Each row was made from one small tree. Brackets hold a mark, then the marks that hang from it, in the order of their numbers. Every link used is in the known rows. Write each row's tree.
Known rows:
(k_436 (k_13 k_57)): [ 18  -2   9  -9  18   2  11 -11   0  21  13   6 -11  -2  -8 -25 -25  12
  -7   0 -18   7 -42 -21 -15  26   9  29  18  10  -2]
(k_165 k_195 (k_962 (k_57 k_607))): [ -7   2 -16 -46  14  -2  -5  11 -58 -41  -4  20 -13 -15 -17  12  -1  25
  -2  32  46  25  22  53   6 -21   6 -19  29 -53  40]
(k_25 (k_57 (k_607 (k_980 (k_627 k_766))) k_962)): [-18   0  18   7 -28 -14  -5   8  40  -9  19   7  17 -13  24  13  11 -40
 -11 -16  -2  10   7  14   7 -12   0 -19  -3   1   9]
(k_13 (k_57 (k_607 (k_980 k_25 (k_627 k_766))) k_962)): [ 23   4  28 -12 -38   8   3   1  33  -5  49  19   4 -18  32  19  17 -33
   1  18  -6  25  22 -15  -1  14   6  -1 -11  26  22]
(k_667 k_462 (k_687 (k_962 (k_57 (k_607 (k_980 k_25 k_627)))))): [ 15   0 -27 -28  -2  28 -10   4   6  -2   3  14  56  16 -31   2  19  12
  20  24  11 -13  22  31   3  14   6  -9 -24  14 -10]
(k_627 k_766 k_980): [-38 -10 -11  12  -8 -20 -40 -28 -33  11 -31  -7 -10  16  -6 -11  19  19
   9  -3  39 -46 -14  16  -6  15  -4 -18   8 -26 -29]
(k_13 k_57): [ 17 -12   8  -1  14 -13   8  -6  -3  14 -10  18 -20 -14   2 -18  -6   6
 -13  -5 -14  15 -11 -13 -20   9   6  15  18   0   7]
(k_980 (k_607 (k_57 k_962)) k_627): [ 16  10  13  12   0  20   0  17  13  19   0 -32 -16   1  29   9   0  -4
  18  -3 -28  10  20 -30  11 -20  -7  10 -20  24  10]
(k_462 (k_667 (k_687 (k_962 k_57)))): [-27 -13 -37 -22  28 -14  14   3 -41 -27 -32  22  20   0 -34 -28  -5  36
   6  10  29  -5   7  37  -2  11 -22  -8  15 -19  -4]
(k_84 (k_436 (k_13 (k_57 k_607)))): [  2  23  11 -21   7 -11  16 -23 -37   4  13  30 -15  -3 -29  -9 -25   0
 -21  22 -19  26 -11 -53 -12  28  13  36  -7 -16  21]
(k_687 (k_667 k_462) (k_962 (k_57 k_607))): [  4  12 -36 -10  -2  16  -2 -31 -27 -18 -43  -4  19  17 -12 -54 -21  39
  14 -11   7 -12  55  25 -18  -4  -8  15  13 -29 -31]
(k_165 k_195): [ -7   4  -7 -20  35 -15   4   7 -32  10 -21   2 -38   3 -10  11 -12  29
  -7   9  20  19  -7  22   2  -8   3  -2  36 -37   5]
(k_57 (k_607 k_980) k_962): [  9   3   3 -10   5  -6 -24   5  24 -22   8  17   9  -8  11   4 -10 -16
 -18  -5  -4  42   5   1 -22  11   9   4   5 -29  19]
(k_667 k_687): [ -4 -19 -18 -16  38 -32 -15   5 -21  18 -33  19   9  -2 -31  -9   8  22
 -10   6   6  -2 -15  19   0  18  -2  -2  18 -13  -5]
(k_462 (k_667 k_687)): [-24  -2 -24 -24  36 -35   9   7 -34  -7 -23  24  11 -10 -38  -5   2  19
  -9  14  24  11 -11  25   4  27 -25 -10  16 -15   7]
(k_165 k_195 (k_962 (k_57 (k_607 (k_980 k_627))))): [ -7  11  -2 -46  12  24  -5  20 -28 -38  15  15 -16  -1  -6  25 -13  14
  14  32  45  22   0  48   6 -26  13 -13   8 -37  42]
(k_687 (k_667 k_462) (k_962 (k_57 (k_607 (k_980 k_627))))): [  3  22 -23 -11  -4  42   0 -23   2 -15 -24 -10  17  31   0 -41 -34  27
  32 -12   6 -16  33  20 -19  -7   0  21  -7 -15 -29]
(k_84 (k_436 (k_13 (k_57 (k_607 (k_980 k_627)) k_962)))): [  1  23  30 -18  -8  20  19  -7   7  -7  41  22  -6   2 -12   6 -29 -24
  -7  24 -25  35 -15 -55  -7  28  14  37 -24  -3  35]
(k_25 (k_980 (k_607 k_57) k_627)): [  4  -6   5  30   9   4 -10  15  15  23  -8 -44 -21 -11   9  15 -12   1
   0 -24 -13 -10 -33 -28   4 -23 -11   6 -14  32  12]
(k_84 (k_436 (k_13 (k_57 (k_607 (k_980 k_25)) k_962)))): [ 20  14  27 -12  -4  16  23 -16   4 -11  41  34  -1   4 -18   8 -19 -17
 -22  24 -23  37 -16 -47  -9  35  19  33 -21  -1  28]
(k_436 (k_13 (k_57 k_962))): [ 18 -13  15  -7   3   7  15  -1  17   4  25   5   0 -11  -1 -23 -17  -2
 -10   3 -24  17 -20 -16 -10  31   1  24  21   8  11]
(k_980 (k_25 (k_57 k_962)) k_607 (k_627 k_766)): [  4  -8  11  31 -36   3  22  17  12  19  28 -37  -8 -13  29  37  54 -33
  18   3 -15 -33  30 -14  51 -40 -14 -27  -7  42 -19]
(k_962 (k_57 (k_607 (k_980 k_25 (k_627 k_766))))): [ 15  10   3  -8 -36  14 -12  15  -4 -10  26   7   3  11  11   8  15  14
  18  15   9 -15  24   1 -15  -1  15  -1 -20   9 -11]
(k_84 (k_436 k_13)): [-15  16   2  -9  32   0  19 -16 -40  11 -12   8 -24  21 -42 -14 -33  21
  -9  16 -13  -4 -24 -37 -10  25  10  36   0 -27  -3]
(k_627 k_766 (k_980 k_25)): [-14  -9 -12  22 -15 -10 -25 -22 -31  10 -14 -11 -10  19   0   1  32  14
  11   7  32 -52  -9   9   3  13   2 -24   4  -4 -37]
(k_687 (k_667 k_462) (k_962 (k_57 (k_607 k_980)))): [  4  12 -26 -12   5  31  -9 -38  -4 -19 -38   3  21  32 -12 -51 -35  36
  15 -18  13  -7  29  34 -28   2   2  21  -1 -30 -30]

Write each row's tree:
[ 11  16  10  -8 -27   8 -10  10  26 -11  38   2   7  -3  27  26  14 -25
   9  20   1  12  24  -7   5   6   6  -9  -8   8   7] => (k_57 (k_607 (k_980 k_25 (k_627 k_766))) k_962)
[-15 -25   1  45 -39 -12 -16 -16  -8   6   2 -29   2  -2  13  23  62 -21
   3 -11  20 -49   3   8  38 -21 -11 -42  -7   9 -32] => (k_627 k_766 (k_980 (k_25 (k_57 k_962)) k_607))
[ 31  15  24  14  21  40  12   9  41  22   3  -1 -11  39  22   3 -34  12
  12  -7 -23   8 -37 -12 -22   9  26  20 -33  39  -6] => (k_607 k_57 (k_980 k_25 k_627))
[ -8  11 -32  -3  38  17   9 -44 -14   9 -60 -15  -2  30 -15 -51 -36  33
  16 -16   4 -21  17  25 -11   3 -13  20  26 -25 -40] => (k_687 (k_667 k_462) k_962)
[ -9 -35   0  35 -22 -43  -6  23  36 -31   3  -8  22 -50   4   6  12 -45
 -53 -40 -13  19  -9   8   1 -18 -13 -27  27  -6  29] => (k_25 (k_57 k_607 k_962) k_980)
[-23   0 -42 -31  17 -25   4   2 -48 -37 -21  29  30 -14 -25 -21   1  25
   0  14  29  12  21  28  -1  10 -20 -13  11 -22   5] => (k_462 (k_667 (k_687 (k_962 (k_57 k_607)))))
[ -2   0   5  10  14 -26  -9  -1  22  -1  -9  19   7  -6   6   0 -12 -19
 -31 -31  -9  21 -34   8 -14 -14  16  -7   3 -14  -1] => (k_25 (k_57 (k_607 k_980)))
[ -9 -12  -4  34 -15 -35   1  31  23  -9   7 -24   6 -43  11  16   2 -40
 -29 -36 -16  -3 -29 -14   7 -34  -5 -24  16  17  14] => (k_25 (k_57 k_607) (k_980 k_627))
[ -1 -10  -5  26  10  -5 -11  22   5  16  -1 -52 -27 -23   2  24   4  -6
   3 -16  -6 -23 -31 -30  15 -31 -15  -1   5  15   3] => (k_25 (k_980 k_607 k_627))
[  4   3   6  15 -48 -15  20  23  12  -4  35  -9  11 -21  32  26  40 -41
   0   8 -14 -11  42  -5  30 -19  -4 -32   5  31  -4] => (k_980 (k_25 (k_57 k_607 k_962)) (k_627 k_766))
[ 15  -4  10  12  14   5 -11  -3   4  15 -18 -14 -10   2  14  -3  -2   9
  -3 -11 -19  22  15 -10  -2  -6  -5  10 -10   3   9] => (k_980 (k_607 (k_57 k_962)))
[-18  -7 -10  30 -36 -31 -22 -20 -22   0  -2  -1  11  -1  10   9  43 -15
 -10  -9  26 -37  -5  11  14  -7   4 -43   0   2 -31] => (k_627 k_766 (k_980 (k_25 (k_57 k_607))))
[ -2 -11  26  22 -20  17  20  13  50   6  24  -7   1  13  20  19  13 -26
   7  -8  -7 -20 -12  12  12  -6   6 -13  -9  28 -13] => (k_607 (k_980 (k_25 (k_57 k_962)) (k_627 k_766)))
[-32 -25   7  39 -19 -22  -3   9  17  21   0 -45 -13 -26   2  25  25 -25
  -5 -32   5 -46 -30  -5  34 -42 -23 -24   3  28  -5] => (k_25 k_57 (k_980 k_607 (k_627 k_766)))
[ -3  10  17 -12  18   2  27 -23 -30  13   2  23 -24   9 -36 -16 -29  12
 -14  17 -19  11 -25 -46 -13  31  11  41  -4 -12  12] => (k_84 (k_436 (k_13 k_57)))
[ 27 -21   5  40  -5  -6  21  15  13   5  10 -24  -5 -18  16  22  38 -27
 -11 -15 -28  -3   9 -12  30 -37  -5 -20   8  19 -15] => (k_980 (k_25 (k_57 k_962)) k_607)
[ 15   8   1  -7 -15  11 -17  24   1 -17  11   7   1   5   9  -4  -8  12
   9  -1  -4   5   8  -6 -29  -8  17  10 -13  -9   0] => (k_962 (k_57 (k_607 (k_980 k_627))))
[-13 -12 -36 -30  42  -6 -13 -20 -12  20 -43  14  38  11 -49 -21   6  22
   2  11  17 -12   6  41   2  26 -12  -6  11 -16 -12] => (k_667 k_462 (k_687 k_962))
[ 11   3  29   6  10  35   0  11  56   4  -1   0   0  28  23  -8 -38  -1
   6 -13 -22  26 -16   1 -25  15  12  21 -24  15  17] => (k_607 (k_57 k_962) (k_980 k_627))
[-24   0 -31 -31  25 -11  -4  -4 -24 -36 -16  37  31   0 -28 -18 -14  23
   0   7  36  17  -4  35 -11  16 -12  -7  -3 -23   6] => (k_462 (k_667 (k_687 (k_962 (k_57 (k_607 k_980))))))
[ -8   9  17   3 -18  14  -8  -1   4  29   2 -27 -13   6  26  11  12   3
  27   6  -4 -10  35 -14  19  -9 -14   3 -23  24   5] => (k_980 (k_607 (k_57 k_962)) (k_627 k_766))
[ 19 -13  21  31  -2  23  27  29  58  -1  22 -11   0   9  22  18   0 -31
  -1 -16 -29  -3 -26  -1   5 -15  14  -7  -5  28  -8] => (k_607 (k_980 (k_25 (k_57 k_962)) k_627))
[  5  13  -2   4 -10   5  15  11 -14  24  12 -19 -22   9  14  14  20   6
  25  23  -1 -37  16 -13  13  -1   1  -7   5  28 -25] => (k_980 k_25 (k_627 k_766))
[ 23  -6  21 -11  -9  -6 -11  -4  33 -16  21  33   5 -25  18  -1  -6 -25
 -24  -3 -12  53   2  -9 -24  16   9  10   3  -7  34] => (k_13 (k_57 (k_607 k_980) k_962))
[ -9  20  10  -1  -2   8 -11 -10 -13  46  -9 -25 -24  17  19   9   3  17
  30   4   1 -20  13 -19  14 -13  -8   9 -26  28  -9] => (k_980 (k_607 k_57) (k_627 k_766))
